Each row was made from one walk, in order. Every step used is in the known rows, and no mark comes twice. Write each row's walk.
Known rows
zibuki zoral kivagi vudat mufizem: [-1.288  4.950  2.627  2.538 -1.340  1.449  0.458 -1.134  1.414  0.174
 -0.082 -0.707  0.502 -2.268 -0.827  1.200 -0.705  0.912 -0.524 -3.104
 -0.698  4.093 -0.021  0.915  2.506]
zibuki zoral burog: [-3.766  2.067  0.572 -5.245  2.434  1.388 -3.462  0.140 -3.364  1.027
 -0.737  2.034  0.521  1.247  0.390  2.105  3.275 -2.435  0.245  0.693
 -1.515 -5.889  0.985 -1.395 -5.798]
zoral zibuki bugo mufizem vudat kivagi: [ 0.438  0.869 -1.521  2.866  1.762 -2.279  2.533 -0.605 -0.551  2.472
 -0.644 -1.951 -2.852 -0.970  2.501 -3.318 -3.003 -1.992 -1.138  3.552
 -0.022  0.852  0.764  0.339 -1.216]
zoral burog: [-2.800  0.423  1.178 -2.699  0.675 -0.080 -2.511  0.426 -1.793  0.534
 -1.459  1.478  2.948  1.403 -0.492  1.951  2.445 -0.923  1.199  1.483
  0.388 -3.980  1.119 -0.892 -3.482]
zoral kivagi vudat mufizem bugo: [-1.187 -0.686  3.670  3.597 -0.751 -1.797  1.637  3.170  3.417 -0.939
 -2.263 -0.461  2.062 -0.609  0.671 -1.491  1.166  1.022 -2.104  0.044
  3.429  3.765  3.156  2.326 -0.182]
vudat mufizem bugo zibuki zoral burog: [-2.560 -0.136  1.514 -2.438  3.119 -0.664 -2.504  0.618 -1.378 -0.435
 -0.329  2.248 -0.340  2.437  1.651  1.048  2.845 -1.757  0.050  1.200
  0.755 -3.475  1.779 -0.220 -2.974]
burog zoral kivagi: [ 2.081  0.786 -3.568 -3.909 -1.416  2.953  0.445 -1.834 -2.850  1.186
  3.011 -0.546  1.109 -2.389 -4.185  0.664  0.278  2.238  1.679 -0.534
 -4.669 -2.752  0.767 -2.980 -0.740]
burog zoral zibuki bugo mufizem: [-0.115  3.023 -0.357 -5.649 -1.338  0.102 -1.686  0.540  1.898  2.079
  0.243  1.011  1.374  1.677  2.776  0.306 -0.245  2.288  1.216  4.505
  3.130  2.595 -2.430  3.733  2.868]
kivagi vudat mufizem bugo zibuki: [ 1.396 -3.970  1.448  5.449 -0.178 -1.310  1.224  0.570  4.277 -3.828
 -0.091 -0.297  0.367  1.658 -0.547 -0.808  0.421  1.309  0.685 -1.263
  4.901  3.697 -0.041  1.910  4.079]
zibuki bugo mufizem vudat kivagi zoral: [ 2.445 -2.222  0.166  2.203  0.495 -1.311  0.343 -1.307  0.165 -0.724
 -0.751 -0.079 -0.662 -0.092  3.425 -2.323 -5.278 -0.312  0.653 -1.619
 -1.448 -0.288 -0.456 -1.615 -2.815]
vudat mufizem bugo zibuki zoral kivagi: [ 2.803 -1.290 -2.442  0.142  0.218  1.109 -0.200 -0.039 -0.572  0.416
  2.399 -0.566 -4.076 -0.599 -4.201 -0.586  1.202  0.555 -0.093 -1.202
 -3.993 -1.531  2.896 -4.558 -0.039]
zibuki zoral: [-1.345  3.129 -0.776 -4.576  1.078  5.848 -2.078 -1.070 -1.708  0.627
  0.693  1.662 -2.156 -0.474 -1.689  0.043  1.477 -1.671 -0.175 -3.247
 -1.907 -3.975 -1.336 -1.881 -3.659]
gebe burog zoral: [-0.919  3.304  0.334 -5.520 -0.985  3.801 -0.279 -2.793  0.283  0.380
  0.667  3.240  3.549  1.361  1.058  0.064 -1.119  0.858 -1.073 -2.107
 -0.790 -1.932 -5.015  4.073  2.436]
burog zoral zibuki bugo mufizem vudat kivagi: [ 0.232  1.671 -1.806  1.049  2.101 -1.697  2.796 -1.366 -1.388  2.452
  0.271 -1.509 -1.633 -1.342  3.779 -3.112 -3.284 -1.592 -0.783  3.895
 -0.110  0.442  0.208  1.309 -1.157]
kivagi vudat mufizem bugo: [-2.067 -0.226  4.739  3.190 -0.484 -0.989  1.432  3.007  3.973 -1.505
 -2.806  0.236  2.764 -0.276  1.842 -1.732  1.104  0.733 -1.970 -0.349
  5.328  4.235  2.059  3.642  0.091]
bebozik gebe burog zoral zibuki bugo mufizem vudat: [-1.268 -0.365 -1.003 -2.038 -0.276 -3.440  1.180  1.038 -3.062  0.904
  0.759  2.011  0.184 -0.392  5.962 -1.017 -0.662 -1.210 -2.895  3.569
  0.268  2.099 -3.287  1.826  2.682]
bugo mufizem vudat kivagi: [ 0.884  1.414 -1.375  2.985  1.612 -1.523  1.951 -1.320 -1.032  1.270
 -0.349 -0.968 -3.723 -0.417  2.932 -3.411 -3.301 -2.264 -0.447  0.837
 -0.025  2.336  1.134 -0.763 -2.108]
bebozik gebe burog zoral kivagi: [ 2.252  0.545 -3.683 -3.365 -1.759  1.368 -0.487 -2.310 -2.813  0.822
  2.470 -0.150  0.501 -0.804 -2.870  0.087  0.074  0.813 -0.027 -0.100
 -5.630 -1.240 -0.656 -2.210  1.795]
mufizem bugo zibuki zoral kivagi: [ 2.882 -2.357 -3.756 -0.746  0.185  1.274 -0.485  0.027 -1.372  0.029
  2.372 -1.119 -4.008 -0.489 -5.105  0.034  2.062  0.052  0.063 -1.300
 -4.799 -3.274  2.655 -5.158 -1.486]
zibuki zoral kivagi: [ 1.626  0.980 -3.417 -2.662 -0.431  3.132 -1.131 -0.434 -2.599  1.828
  1.964 -0.799 -3.208 -1.858 -5.551  0.565  1.658 -0.169  0.113 -1.893
 -6.298 -4.053  1.971 -5.646 -2.829]
zoral kivagi vudat: [-0.568  1.049 -1.127  2.406 -2.337 -0.182  0.434 -0.172 -0.314 -1.578
 -0.597 -4.190  1.849 -2.586 -4.296  4.463  1.930  0.205  0.671 -2.977
 -3.684  1.442 -0.563 -0.578 -0.670]
zoral zibuki bugo: [-0.689 -1.179  0.125 -0.603 -1.665  1.702  0.458  1.224  1.346  3.636
 -1.392 -2.026  3.190 -0.823 -3.412 -0.101  0.389  0.891 -0.203  4.030
  1.446 -5.162 -1.995  0.855  2.216]
gebe bebozik: [ 2.004  0.774  0.170 -1.747 -1.214  4.522 -1.110 -0.202 -4.080  2.574
 -2.084 -0.363 -2.150  1.099 -7.021  0.695 -2.012 -2.538  1.552 -3.815
  0.572  0.594  1.690 -1.267  2.954]
burog zoral: [-0.730  3.010 -0.980 -6.363 -0.376  5.580  0.311 -2.848 -1.982 -0.236
  2.207  2.030  4.400 -1.559  0.172  0.272 -0.406  1.676  1.854 -1.355
  0.579 -2.113 -2.963  1.941 -0.677]
zibuki bugo mufizem: [ 1.028  1.888  0.716 -2.239 -2.953  0.091 -2.579  1.082  1.477  1.732
 -0.864  0.744 -0.694  3.584  2.565  0.106 -1.072  1.991  1.358  0.769
  4.094  4.156 -2.052  1.365  2.615]
bugo zibuki zoral kivagi: [ 3.124 -0.948 -4.246 -0.987 -0.243  2.313 -0.884 -1.368 -1.881  0.438
  2.981 -1.093 -4.366 -0.942 -6.057  0.694  1.408  0.038  1.016 -2.096
 -5.907 -3.307  1.485 -5.799 -0.579]

Which walk is each row?
[-0.869 -0.957  1.199 -1.067  2.112 -1.601 -2.451 -1.108 -0.923 -0.479
 -1.815  0.656  2.289  1.304  1.276  0.652 -0.794 -1.072  2.001  0.915
 -1.816 -4.227  1.865 -1.377 -5.825] | vudat kivagi zoral burog
[-0.584 -1.728 -0.065 -0.659 -0.383 -3.244  1.376  1.989 -1.505  0.492
  0.061  1.977 -0.002 -0.844  4.470 -0.535 -1.285 -0.180 -1.914  2.165
  0.305  0.562 -1.638  0.146  0.045] | kivagi zoral zibuki bugo mufizem vudat
[-0.820  4.063  2.970  3.865 -2.246  0.687  1.012 -0.774  2.069 -0.078
 -0.531 -0.986  1.648 -2.163 -1.340  1.057 -1.203  1.629 -0.016 -2.513
  0.194  5.055  0.201  1.023  3.584] | zoral kivagi vudat mufizem
[-0.980  4.838  2.578  1.939 -1.848  1.388  1.283 -1.566  1.221 -0.175
  0.435 -0.595  2.694 -2.551 -0.200  1.296 -1.354  2.077  0.256 -2.443
  0.173  4.518 -0.453  2.021  3.577] | burog zoral kivagi vudat mufizem
[-0.473 -0.471 -1.518  2.172 -0.488 -0.797  0.358  0.355 -0.353 -2.687
  0.027 -3.943 -0.273 -1.854 -3.226  4.148  3.107 -0.669 -0.234 -2.883
 -3.633  0.829  0.113 -0.298 -1.524] | mufizem bugo zibuki zoral kivagi vudat
[ 2.343 -6.088 -0.581  3.276 -0.024 -0.336  0.544  0.732  3.143 -3.532
  0.315  0.142 -0.383  2.260 -2.234 -1.397  1.244  0.891  1.429 -0.791
  3.979  0.456  0.124 -0.141  1.958] | mufizem bugo zibuki
[-2.280 -0.092 -0.258 -3.532  2.738  0.483 -3.251 -0.523 -2.715 -0.444
  0.317  1.660 -0.470  2.153  0.011  2.417  3.117 -2.176  1.083  0.397
 -1.109 -5.278  0.383 -1.586 -3.709] | bugo zibuki zoral burog
[-1.087 -0.779  0.966 -1.338  2.476 -3.798 -2.098 -0.251 -1.627 -0.769
 -1.418  1.646  1.170  1.612  4.256  0.563 -1.048 -1.465  1.080  1.747
 -1.553 -2.035  1.757 -0.972 -5.687] | bugo mufizem vudat kivagi zoral burog
[ 1.975 -3.740  0.858  4.126 -0.344 -2.270  1.459 -0.050  4.064 -3.236
  0.590  0.092  0.428  2.152 -0.278 -0.402 -0.063  1.489 -0.446 -1.042
  2.418  3.302 -0.708  2.732  5.325] | gebe burog zoral kivagi vudat mufizem bugo zibuki
[-0.279  3.440  2.045  3.673 -1.273  0.952  0.685 -1.493  1.771 -0.780
  0.590 -0.953 -0.134 -1.610 -1.214  1.335 -0.839  1.087  0.165 -3.134
 -0.428  4.530 -0.345  0.643  4.043] | bugo zibuki zoral kivagi vudat mufizem
[ 2.096 -3.809  0.053  3.827 -0.070 -1.400  1.859 -0.144  2.944 -3.547
  1.411 -0.469  0.724  0.800 -0.745 -0.309  0.373  2.015  0.867 -0.737
  2.929  3.212  0.286  1.619  4.090] | burog zoral kivagi vudat mufizem bugo zibuki
[-1.276  0.036 -0.704 -2.373 -0.150 -2.197  2.131  1.467 -2.766  1.226
  0.952  1.946  0.665 -1.424  4.941 -0.574 -0.602 -0.022 -1.840  2.987
  1.124  0.611 -2.141  1.482  0.729] | burog zoral zibuki bugo mufizem vudat
[ 2.186 -4.646  1.146  4.466 -0.070 -0.439  1.029  0.394  4.239 -3.052
  0.331  0.889 -0.347  2.157 -0.813 -2.347 -0.078  1.506  0.989 -0.771
  5.168  2.687  0.565  0.742  4.070] | vudat mufizem bugo zibuki
[ 0.563 -0.053 -1.322  4.668  1.682 -0.104  3.124 -1.658 -1.954  1.325
 -0.552 -1.937 -2.582 -1.828  0.457 -3.614 -3.125 -2.763 -0.974 -0.293
 -0.883 -1.163  1.252 -1.956 -2.977] | mufizem vudat kivagi
[-0.752  0.117 -0.232 -0.706 -0.471 -1.807  1.165  1.326 -2.038 -0.484
  0.553  2.938 -1.341 -0.671  3.966 -0.846 -0.441 -0.750 -1.522 -0.151
  0.857  2.842 -1.041 -0.579 -0.537] | bugo mufizem vudat
[-0.516 -0.230  0.327  0.164  1.786  2.106 -0.548 -0.298  0.935 -2.297
  0.826  0.604 -2.517  0.729  0.043  0.121  1.744 -1.081 -0.449 -2.949
  0.848  0.019 -0.818  0.603 -0.299] | kivagi vudat mufizem bugo zibuki zoral
[-0.430 -1.033  0.257  0.575 -1.450 -2.299  1.309  2.030 -2.549  0.988
 -0.086  1.697 -0.935  0.000  4.507 -0.659 -1.124 -0.435 -1.930  0.240
  1.878  1.760 -1.799 -0.512  0.661] | zibuki bugo mufizem vudat
[-0.764 -1.516  1.369 -0.522  1.837 -4.106 -1.977  0.107 -1.949  0.267
 -1.918  0.825  1.404  1.869  4.626  0.683 -1.637 -1.282  0.818  2.094
 -0.900 -2.735  1.419 -0.932 -4.792] | zibuki bugo mufizem vudat kivagi zoral burog
[ 0.281 -0.703 -0.029 -0.838  1.949  2.932 -0.872 -0.324  0.872 -1.408
  1.285  1.689 -3.328  1.164 -0.217 -1.359  1.325 -0.907 -0.335 -2.489
  1.036 -1.172 -0.230 -0.657 -0.261] | vudat mufizem bugo zibuki zoral
[ 0.263 -3.080 -0.029  1.291 -0.172 -0.456  1.639  0.656  0.672  2.852
 -1.412 -2.156  2.328 -1.623 -0.857 -1.254 -2.075  0.123 -0.652  3.760
 -0.517 -5.552 -1.408  0.127  0.174] | mufizem vudat kivagi zoral zibuki bugo
[ 1.221  1.702 -0.247 -2.708 -0.777 -1.393 -1.957  0.387  3.248  2.014
 -0.890 -0.166 -0.282  2.232  2.664 -0.795 -1.830  1.509  1.483  4.325
  2.136  2.878 -1.252  2.460  1.737] | vudat kivagi zoral zibuki bugo mufizem
[-1.512  0.159  3.334  2.277  0.071 -0.995  1.167  3.020  2.517 -0.773
 -1.921 -0.239  0.955 -0.730  1.197 -1.378  1.734  0.220 -2.527 -0.331
  2.519  2.912  3.105  2.091 -0.959] | zibuki zoral kivagi vudat mufizem bugo
[-3.435  0.393  1.782 -1.364  2.950 -1.465 -2.282  0.735 -1.156 -1.340
 -0.733  1.121  0.383  1.864  2.080  2.603  3.350 -2.011 -0.134  0.616
  0.487 -2.227  1.195  0.966 -3.002] | kivagi vudat mufizem bugo zibuki zoral burog
[ 2.217 -4.684  0.427  5.749 -0.418 -2.101  1.424  0.660  3.801 -3.477
  0.396 -0.901 -0.376  1.230 -1.724 -0.604  0.537  1.579  0.649 -0.906
  2.985  3.536  0.997  0.499  4.166] | zoral kivagi vudat mufizem bugo zibuki
[ 0.144  2.273 -0.095 -3.837 -1.707 -0.501 -2.056  1.328  2.747  2.256
 -0.592  0.485  0.364  2.163  1.632  0.133  0.011  1.834  1.077  4.427
  3.282  2.896 -1.774  2.693  2.817] | zoral zibuki bugo mufizem
[-1.184  2.193 -1.515  0.597 -1.136  0.857 -0.268 -0.443 -1.461 -1.363
  0.043 -3.805  0.069 -2.814 -3.663  4.707  2.594 -0.769 -0.071 -3.505
 -5.050  0.324 -0.704 -0.900 -2.357] | zibuki zoral kivagi vudat
[ 0.648 -1.996  0.072  0.491 -0.576  0.759  0.406  0.078  1.936  2.945
 -1.645 -2.545  2.722 -0.855 -1.968 -0.890 -1.849  0.783  0.347  3.559
  0.056 -5.190 -1.389  0.449  0.632] | vudat kivagi zoral zibuki bugo
